Each row was made from one small tree. Brackets hold a mark, then the marks that hang from it, in alphabetical order. Every link used is in the known rows. Write each row's tree.
In the rows, 128 means zero.
Known rows
{koguno {dafe pugipur} robu}: [151 117 105 128 114 133 109  96 133 136 132 148 118 148 133 146 113 135
 139 111 128  86 138 130  85 143 122 130 135 131 111  80 145 134  95 143
 172 116 158 130 143 137 152 115 114 126 116 116 119 124]
{koguno garob robu {vati tetig}}: [158 119 124 127 140 120 133 126 138 119 145 132 154 149 177 182 137 115
 146  97 149 167 168 145  92 131 148 101 128 137  96  50 131 135 115 119
 149  71 154 142 178 140 118 126 136 152 116 134  86 120]
{nusozo {koguno garob vati}}: [123 110 157 132 127 123 114 130 132 139 133 108 202 114 168 188 144 140
 146 115 169 164 140 145 152 140 160 121 147 135 115  56 142 108 120 127
 122  64 130 143 164 129 117 127 145 164 133 132 121 118]
{tafuva {garob {koguno nusozo pebi} pugipur} robu}: [144 109 112 144 178 161 163 112 133 162 120 150  75 104 146 187 122 138
 117 109 152 179 166 186 101 133 140  81 111 130 119  52 128 133 143 129
 137 165 128 114 165 112 129 111 125 113 172  63 151 119]
{garob {koguno {dafe fivoz} pebi} pugipur robu tafuva}: [162 121 119 176 183 132 144  98 165 121 115 144  50 121 112 201  86 106
 151 119 190 161 172 160  47 135 120  71 104 154 123  13 110 129 105 152
 179 124 125 142 187 124 142  84 128 114 100  57 122  59]
{fivoz {dafe {koguno garob} pugipur tetig} sobun}: [148  94 125 178 143 139  78  98 185 119 115 154 134 140 112 142 133 131
 171  90 119  56 202 122  43 158 114  98 111 135 110  35 101 137  73 124
 160  83 162 180 139 178 150 102 144 181 102 110 113  85]
{sobun {fivoz {dafe {koguno nusozo}}}}: [196 128 100 135 157 144 113 105 192 113 114 138  47 139 135 109 113 152
 152  88 149  56 177 126  34 151 101 121 116 125 110  87 101 140 126 126
 151 139 170 137 137 133 150 119 112 149  91 101 114  98]
{garob {pugipur dafe} {robu {koguno pebi} sobun} tafuva}: [131 108 120 155 144 166 112 141 151 145  99 118  99  74 116 208 105 111
 157 132 148 205 138 142 117 116 159 127 124 132 128  47 158 156 102 145
 135 126 113 131 160 121 136 100 119 105 101  94 105  96]
{tafuva {garob {koguno pebi vati}}}: [144 114 135 165 142 122 136 101 154 126 140 146 127 116 146 163 135 133
 128 108 170 146 152 152 125 153 144 102 151 133 105  65 121 119 146 140
 135 100 138 111 185 114 129 116 139 146 146 101 115  91]
{sobun {fivoz {dafe pugipur {tetig {vati {koguno robu}}}}}}: [165 125 100 142 101 133 103  92 174 120 122 155  94 136 141 148 131 138
 143  94 123 101 184 125   9 128 111 126 125 117 107  33 115 159  83 138
 172 117 164 167 155 160 180  98 114 169 108 109 113 113]
{pugipur {dafe {koguno robu}}}: [147 110 119 147 119 133 109 102 157 122 125 146  96 140 129 133 124 136
 143  95 132  73 161 124  73 147 108 155 116 130 113  80 135 142 111 123
 162 119 159 134 131 147 152 102 117 142 109 120 103 109]
{koguno garob pebi {robu tafuva} vati}: [154 107 116 157 169 137 101 104 160 145 137 139 149 100 170 176 136 138
 141 120 171 161 178 140 122 144 148 130 124 137 106  35 134 127 122 136
 108  77 142 100 162 145 115 120 141 182  78 113 102 100]
{pebi {koguno nusozo robu}}: [175 123 119 101 144 151 133 123 131 149 133 156 109 118 143 156 122 129
 115 119 143 160 136 143 107 124 126 126 119 136  85 107 118 141 123 156
 127 157 154  78 116 125 119 120 125 112 137 104 107 145]
{dafe fivoz koguno pugipur}: [146 116 113 180 124 116  96 106 173 127 131 137 114 142 115 133 116 117
 149 111 122  39 147 121  79 144 102 136 119 118 133  71 115 124  97 135
 164 123 158 149 131 170 163  93 124 129 119 117 146  85]
{fivoz {tetig {dafe koguno}}}: [149 123 120 162 133 119 108 142 159 108 130 145 124 139 131 119 124  97
 126 111 113  65 164 134  96 135 114 124 104 116 122 112 113 108 113 107
 140 125 157 139 150 157 139 108 145 132 109 137 108  98]
{sobun {fivoz dafe {tetig vati}}}: [156 139 123 135 127 138 116 105 176 110 118 140 101 136 130 123 143 158
 137 118 139  86 200 113  66 133 118 107 124 148 110  74  98 148 129 126
 138 108 158 169 155 139 158 119 115 170  82 113 111 109]
{tetig {vati {koguno dafe nusozo}}}: [162 133 107 118 120 122 148  90 111 116 135 138  90 141 154 135 120 158
 118 128 135 134 146 128  40 128 118 111 122 131 113  86 143 137  75 152
 144 142 151 137 136 129 142 113 133 114 138 116 123 133]
{dafe fivoz {tetig {vati {koguno pebi}}}}: [144 117 132 179 131 106 131 108 151 119 138 142 127 116 147 146 137 104
 127 127 148 145 184 129  45 121 114 118 107 123 111  41 118 135  88 139
 132 122 140 143 140 175 150  82 153 168 125 115 122 106]
{nusozo {koguno vati}}: [119 121 155 129 113 122 113 126 123 129 132 116 189 122 154 169 133 138
 133 119 150 157 113 139 149 135 148 126 153 133 117  88 144 112 126 131
 134  75 137 138 149 119 130 131 139 141 138 134 121 123]
{pebi {koguno {garob tafuva} nusozo}}: [170 123 108 125 160 145 144 131 143 144 129 132 130 117 137 177 117 128
 132 139 155 178 156 143 120 136 138 120 118 136 106  83 113 139 130 160
 101 148 125  93 139 132  97 116 138 130 122 114 112 118]
{tetig {dafe {koguno garob nusozo pebi}} vati}: [194 109  99 148 162 139 141 119 163 130 146 110 114  99 175 155 124 158
 117 113 145  94 195 149  46 132 119 125  97 100 101  17 116  92  93 144
 109 150 162 127 162 162 120  78 167 158 121 110 127 119]
{sobun {fivoz {tetig {vati koguno}}}}: [139 141 127 129 111 121 124 124 157 116 125 135 114 133 141 140 145 144
 134 116 132 110 182 115  78 118 132 116 117 139 118  85 119 142 108 123
 123 118 141 157 157 146 152 122 113 162  99 126 118 119]
{fivoz {dafe {koguno garob robu vati} tetig} sobun}: [162  94 142 175 151 126 102  86 187 105 121 167 130 154 137 135 135 129
 164  78 176  93 204 133  29 161 115  92 112 149  88  24  96 140  85 124
 163  56 182 166 159 166 134 110 148 179  74  97  83  81]
{tafuva {garob {koguno robu vati} pugipur}}: [123 118 129 159 128 144 151  98 141 134 133 163  91 127 129 174 126 124
 135  99 163 169 135 163  96 123 139  96 153 143 112  65 113 143 127 142
 161 103 142 121 190 108 146 119 125 111 140  83 112 101]
{garob pugipur {robu sobun} tafuva}: [133 128 110 144 140 143 147 140 142 128  97 119  81 107 102 179 100 103
 151 142 148 195 117 147 114 110 145 119 117 124 146 101 132 153 113 140
 140 144 106 147 163 111 116 124 123  71 106  89 133 107]
{nusozo {koguno dafe}}: [131 122 142 121 118 130 116 115 115 126 135 129 159 127 147 154 124 132
 130 119 146 138 123 141 122 140 129 120 150 138 118  95 147 117 109 138
 145 105 137 132 144 116 137 130 138 143 135 126 116 124]
{sobun {fivoz {dafe tetig}}}: [155 119 123 145 141 135 104 113 178 108 111 146 105 136 130 115 128 112
 154  99 142 111 173 128  60 135 115 113 127 123 114  85 110 148 127 116
 149 107 149 156 145 145 157 119 122 179  98 116  98  99]
{tetig {dafe {koguno nusozo} pugipur} {fivoz sobun} vati}: [164 128  93 137 117 151 133  98 158 123 143 117 134 126 138 140  98 181
  92 100  90  45 148 133  37 118 115 113 108  96 115  33 130  90  39 182
 149 153 201 138 149 186 159  75 154 110 127 118 140 102]
{fivoz {dafe {koguno garob nusozo} pugipur}}: [185 110  95 150 153 144  94 105 175 139 116 134  83 133 134 148 124 151
 161 103 126  53 189 130  53 162 116 123 112 122 111  56 112 135 100 122
 155 122 160 147 136 150 139 104 130 143 125 113 133 106]
{pugipur {dafe {fivoz sobun}}}: [119 108 157 168 121 134  96 101 160 122 127 139 144 141 114 132 119 146
 148  95 135  84 173 112  83 143 122 113 108 150 120  59 123 144  96 148
 155  95 153 145 132 167 162  89 109 148  99 103 109  82]
{garob tafuva}: [131 137 110 145 128 127 146 128 135 122 125 123 122 135 114 136 111 122
 128 142 135 142 132 131 129 137 125 133 130 131 138 130 120 135 142 144
 121 138 118 124 141 124 112 124 130 121 102 129 122 113]
{pebi {koguno nusozo {robu garob tafuva} {vati tetig}}}: [186 137  86 143 168 167  95 100 129 118 150 174 130 110 185 183 120 101
 111 128 103 211 129 143  92 121 132 101 139 144  85  84 122 168 101 166
 134 114 168  75 130 131 139 123 133 128 119 117  63 118]
{vati {koguno nusozo}}: [151 132 118 123 132 128 132 133 121 135 123 135  93 128 144 137 123 132
 128 116 125 145 140 135  91 129 132 124 113 125 120 133 136 138 109 125
 129 147 133 110 124 126 123 123 125 112 143 125 127 136]
{vati {koguno nusozo robu}}: [162 130 114 119 129 134 137 130 122 144 125 148  82 131 150 142 120 134
 123 108 138 146 150 144  79 131 127 132 109 131 107 125 131 145 110 131
 136 152 145  96 129 125 117 120 120 109 127 112 115 145]
{tafuva {robu sobun}}: [130 117 123 122 126 117 136 135 125 137 114 132 134 122 152 141 133 125
 116 131 149 158 108 146 149 135 139 134 121 115 140 104 147 139 125 128
 129 148 132 138 142 124 119 137 120  95 136 107 142 119]
{pugipur {dafe {tetig {fivoz sobun} {vati koguno}}}}: [109 121 137 140  96 131 127  88 135 107 127 139 158 130 131 145 132 151
 115 106 108 135 170 115  45 114 132 112 113 126 116  39 155 138  39 151
 151 101 161 158 139 186 172  89 146 158 129 135 103 100]
{tetig {dafe {fivoz sobun} {koguno nusozo} pugipur} vati}: [167 113 110 178 121 137 110  94 173 119 147 130 129 136 132 137  99 165
 117  96 105  27 168 131  17 129  96 108  99 110 114  17  99 106  52 185
 156 145 194 153 145 188 163  56 140 116 112  92 142  88]
{koguno {dafe fivoz} nusozo pebi {robu tafuva} vati}: [189 107 105 180 178 132 100  66 165 131 140 164 102 129 172 151 104 130
 140 111 184 125 184 143  49 153 119 114 119 143  92  22 135 137 101 165
 147  92 184  89 154 151 144  95 129 150  66  89  89  79]
{pebi {koguno {robu tafuva}}}: [144 127 111 128 146 151 103 113 139 137 141 168 132 102 137 156 126 118
 108 138 124 175 119 131 142 122 119 135 131 140 113 109 115 146 119 161
 116 141 136  78 114 131 132 131 132 130 114 112 105 114]
{pugipur {dafe fivoz {koguno vati}}}: [142 103 138 186 123 102  95  84 180 102 127 138 124 157 132 133 121 124
 161  95 158  58 158 113  61 154 112 136 120 127 123  36 135 133 102 127
 178  71 169 162 146 169 176  88 119 144 107 122 108  59]
{pebi {koguno {garob tafuva} robu}}: [159 124 114 126 144 140 142 131 149 143 136 144 134 119 133 176 123 118
 127 135 168 179 152 142 132 137 131 132 124 143 107  76 106 142 134 157
 113 138 127  93 150 135  99 122 135 138 102 109 105 115]

Which tree is each row?
[166 112 100 154 161 161  90 113 135 146 132 152 111  72 169 153 114 125
 126 140 142 172 130 138 110 131 139 129 149 136 103  78 153 145  83 175
  94 141 154  72 144 114 121 120 137 131  91 111  80 102]
{robu {koguno dafe nusozo pebi} sobun tafuva}
[144 131 119 139 130 134 132 124 164 107 141 128 135 130 129 109 102 138
  98  94 121  69 130 134  83 127 114 112 108 106 128  85 124  88  69 146
 144 137 177 123 151 176 146 105 154 118 109 125 124  80]
{tetig {dafe koguno} {fivoz sobun}}
[154 112 123 167 156 143 137  89 146 141 124 144  93 136 141 169 130 130
 158 125 160 116 228 138  19 114 129  78 102 161 103   4 115 148  73 141
 144 102 162 167 167 164 152  85 135 147  94  90 114 106]
{koguno {dafe {fivoz {tetig vati}}} {garob pugipur} nusozo}
[138 110 133 151 125 124 135 126 150 119 112 131 111 106 125 140 122 106
 136 131 151 164 131 153 148 139 141 123 129 104 136 132 137 146 127 134
 136 150 121 134 164 111 119 129 131  87 140  83 139 118]
{tafuva {garob {robu sobun}}}
[180 126 123 150 141 156 123  86 166 117 121 169  72 149 121 122 130 178
 126 100 136  60 228 123  14 150  98  92  97 171  80  67  79 153  93 150
 148 125 199 147 133 147 131 102 133 139  71  85  98 121]
{fivoz {dafe {koguno nusozo robu}} sobun {tetig vati}}
[131 110 103 149 174 178 102 107 123 154 128 146 105  91 153 175 113 124
 144 137 130 184 144 147  93 108 138  94 136 147 126  60 144 144  69 154
 111 117 131 110 139 128 137 119 135 143 101 107 101 109]
{robu {koguno dafe {garob pugipur} nusozo} tafuva}
[190 123 109 146 158 139 115 105 178 125 127 155  59 124 131 122 126 137
 135 100 161  80 183 129  57 161  98 133 113 138  99  77 102 134 132 116
 155 131 165 114 133 137 135 117 134 150  93 101 113 106]
{fivoz {dafe {koguno pebi robu}}}
[127 107 150 133 153 149 118 132 141 161 129 106 173  89 161 219 143 137
 163 107 173 184 160 149 127 121 173 107 138 142 107  11 145 109 115 114
 121  60 123 139 172 135 130 124 148 175 130 117 127 118]
{nusozo {koguno {garob pugipur} pebi vati}}
[131 116 128 138 110 142 133  88 131 117 122 139 137 127 142 149 125 160
 114 101 108 138 185 125  24 115 134 109 103 126 101  36 158 142  38 159
 145 117 174 144 134 182 162  81 144 148 134 128  97 114]
{pugipur {dafe {tetig {fivoz sobun} {vati {koguno nusozo}}}}}
[138 147 127 119 122 148 145  87 146 113 132 130 122 128 121 117 124 188
  94 122 132 112 153 114  71 127 118  94 125 143 118  71 110 128  82 166
 145 122 170 145 137 153 151 116 145 128 108 111 132 103]
{tetig {fivoz dafe sobun} vati}
[121 106 128 143  94 130 107  87 117 123 136 131 195 125 148 179 130 133
 132 129 109 127 141 137  77 127 126 120 156 122 109  32 152 119  70 158
 157  94 151 177 147 147 161  96 153 166 151 133 117 132]
{nusozo {koguno {dafe pugipur {tetig vati}}}}
[126 118 106 172 134 149 121  99 145 132 140 160 118 112 131 125 123 119
 117 134 125 149 148 149 141 140 116 138 141 123 136 133 120 152 141 150
 118 145 131  88 145 128 130 129 132 135 106 102 118 116]
{koguno {robu {tafuva garob}}}
[154  95 121 150 128 140 129 107 123 132 128 141 146  98 177 159 135 117
 132 140 158 180 157 148  61 115 139 113 147 126  91  28 144 145  51 176
 104 122 162 143 165 135 117  96 157 149 115 114  77 127]
{robu {koguno {dafe {tetig vati}} garob nusozo} sobun}
[126 103 128 185 120 117  94 112 155 131 125 144 152 138 121 144 122  84
 151 120 114  94 158 131  84 129 118 125 120 113 123  65 124 135  96 136
 158 106 147 155 132 175 160  85 132 150 127 123 123  99]
{dafe fivoz pugipur tetig}
[171 151 100 152 130 166 137  68 164 108 136 154  78 120 130 102 118 179
  88 116 136  78 165 118  30 140  91 108 125 147 108  65  92 145  65 171
 158 140 198 129 136 163 157 105 142 133  79  89 117 101]
{tetig {fivoz {dafe {koguno {robu garob}}} sobun} vati}
[128 125 114 138 143 144 114 109 103 129 130 148 138 120 167 126 118 117
  97 148 140 156  96 147 135 140 120 101 140 134 138 108 150 138  98 140
 142 141 137 130 124 126 145 129 117 117 126 101 128 121]
{tafuva {robu garob {koguno dafe}}}
[173 117  98 156 121 136  86 132 201 126 128 148 113 142 138 143 116 115
 146  76 113  15 186 136  64 138 116 138 107 109 109  58 115 116 104 117
 161 123 184 142 174 173 166  94 112 156  78 119 108  95]
{sobun {fivoz {tetig {dafe {koguno robu} pugipur}}}}
[159 146 106 112 122 131 164 110 135 138 144 131 101 105 159 153 131 157
  88 121 153 152 160 133  76 118 130 135 116 121 107  60 142 120  89 148
 129 148 159  99 150 157 136 109 146 135 124 122 133 130]
{tetig fivoz {vati {koguno pebi robu}}}
[163 144  92 165 152 159 142 117 125 131 122 144  78 109 138 156 103 130
 111 141 130 158 139 154  92 142 124 116 139 148 115 114 101 149 130 172
 121 163 131  91 151 100 104  98 123 115 115 101 101 113]
{robu {garob {koguno nusozo} tafuva}}
[138 120 134 131 134 137 116 125 122 138 129 128 145 122 158 147 122 134
 125 126 145 159 113 138 126 125 144 113 145 132 107 106 142 124 110 150
 120 105 154 116 132 118 126 122 127 115 127 128 106 128]
{robu {koguno nusozo vati}}
[168 108  92 179 150 135  66  77 191 126 127 157 112 130 146 162 128 146
 159 105 140  76 174 126  69 166 116 133 129 130 121  26 116 140  93 132
 164  71 168 144 153 156 154 113 133 161  82 113 111  69]
{fivoz {dafe {koguno garob {robu tafuva} vati} pugipur}}
[154 107 133 172 138 137  85  92 160 135 121 162 131 163 117 142 111 135
 161  98 125  42 207 122  52 152 126  80 103 163  95  52 120 141  71 153
 165  95 185 145 143 171 156  88 112 137  86  95 108  92]
{koguno {dafe {fivoz sobun tetig} pugipur} nusozo}
[110 121 142 125 147 157 121 143 120 140 110 122 110  99 117 174 113 110
 134 134 129 191 109 146 133  95 139  92 119 131 140 111 137 129  98 126
 141 129 110 148 128 118 141 125 124  96 137  95 142 134]
{garob pugipur {robu koguno}}
[161 109 118 176 107 119  88 106 166 139 124 174 113 144 132 149 123  96
 158 109 150  69 179 128  73 148 128 132 127 147  98  51 130 159  83 145
 172 104 182 135 172 157 154  96 109 119  79 104  93  86]
{koguno {dafe {fivoz tetig} pugipur} {robu sobun}}
[121 122 122 153 131 158 155 111 137 145 132 164  72 114 118 166 125 119
 125 106 144 164 146 166 100 118 127 103 143 143 118  90 104 148 130 143
 150 145 131 109 177 106 140 117 125 113 143  80 119 117]
{tafuva {garob {koguno robu} pugipur}}
[117 115 132 124 123 130 124 150 116 146 121 134 151 103 160 147 133 117
 105 140 147 182  86 150 170 127 142 130 137 120 139 106 149 136 112 141
 115 151 132 128 137 116 116 135 121  92 135 111 131 122]
{tafuva {robu koguno sobun}}
[130 120 121 144 152 123 137 128 134 137 126 121 167 123 159 169 117 130
 112 143 176 186 118 150 161 150 143 112 130 131 132  63 148 115 142 141
 118 111 128 126 149 129 112 126 130 125 105 116 131 101]
{garob {tafuva {robu {koguno pebi vati}}}}
[141 142 113 155 120 161 130 129 121 140 132 132 140 101 145 161 111 122
 111 141 140 174 131 154 138 144 124 147 152 144 120 118 117 147 137 161
 122 139 129  93 147 113 109 116 131 136  94 111 108 134]
{nusozo {koguno {robu {garob tafuva}}}}
[136 131 111 139  96 113 107  96 127 119 130 150 127 150 131 155 137 140
 136 129 103  87 168 110  65 134 129 111 125 141 118  70 145 138  68 131
 162 104 150 169 148 153 168 112 124 134 128 136 124 117]
{fivoz {tetig {vati {koguno {dafe pugipur}}}}}
[189 122  89 142 132 126 148 120 140 138 121 148  73 129 160 165 108 121
 146 115 186 168 167 152  54 151 139 138 124 136 104  69 139 165  86 158
 128 144 148  96 186 122  93 116 125 108  81 101  86 106]
{vati {koguno dafe {garob tafuva} nusozo {robu sobun}}}
[180 131  69 168 141 156 112  92 146 140 134 147 101 120 135 154  99 127
 135 133 137 106 159 133  80 161 122 135 139 139 108  65 134 148 109 162
 152 134 150  99 153 141 139 101 118 146  77 104 109 113]
{koguno {dafe pugipur} pebi {robu {garob tafuva}}}
[124 128 142 145 114 138 123 127 138 112 140 135 170 130 130 130 130 153
 104 118 104  99 174 126  95 116 128  93 107 140 112  82 105 112  91 150
 122 116 159 154 154 161 139  99 145 137 101 117 111 116]
{fivoz sobun {tetig dafe vati}}
[123 117 135 123 148 151 119 119 118 127 114 134 100 116 122 168 105 109
 142 130 143 178 110 146 104 105 132  79 124 138 134  93 148 128  79 130
 162 118 123 155 138 116 154 125 124  97 128  91 129 121]
{garob pugipur {robu {koguno dafe}}}
[166  99 140 161 150 104 115 112 166 120 115 133 111 123 149 161 115 101
 160 120 198 137 163 146  86 145 135 106 107 125 124  42 135 139  82 139
 157 110 142 157 179 141 125 103 130 115 101  76 124  80]
{koguno {dafe fivoz} {garob {robu sobun}}}
[131 135 128 125 126 141 134 132 143 120 141 123 155 123 134 121 105 141
  91 102 119 110 126 137 110 117 133 105 112 111 126  94 132  95  81 152
 134 132 164 114 152 167 141 108 148 117 116 127 124  97]
{tetig dafe {fivoz sobun}}
[136 141 113 125 108 152 121  82 151 126 131 128 133 129 113 136 122 195
 106 116 107  81 151 108  70 131 124 100 128 133 121  50 120 126  67 171
 160 117 177 156 138 166 167 105 136 127 119 116 144 102]
{tetig {fivoz {dafe pugipur} sobun} vati}
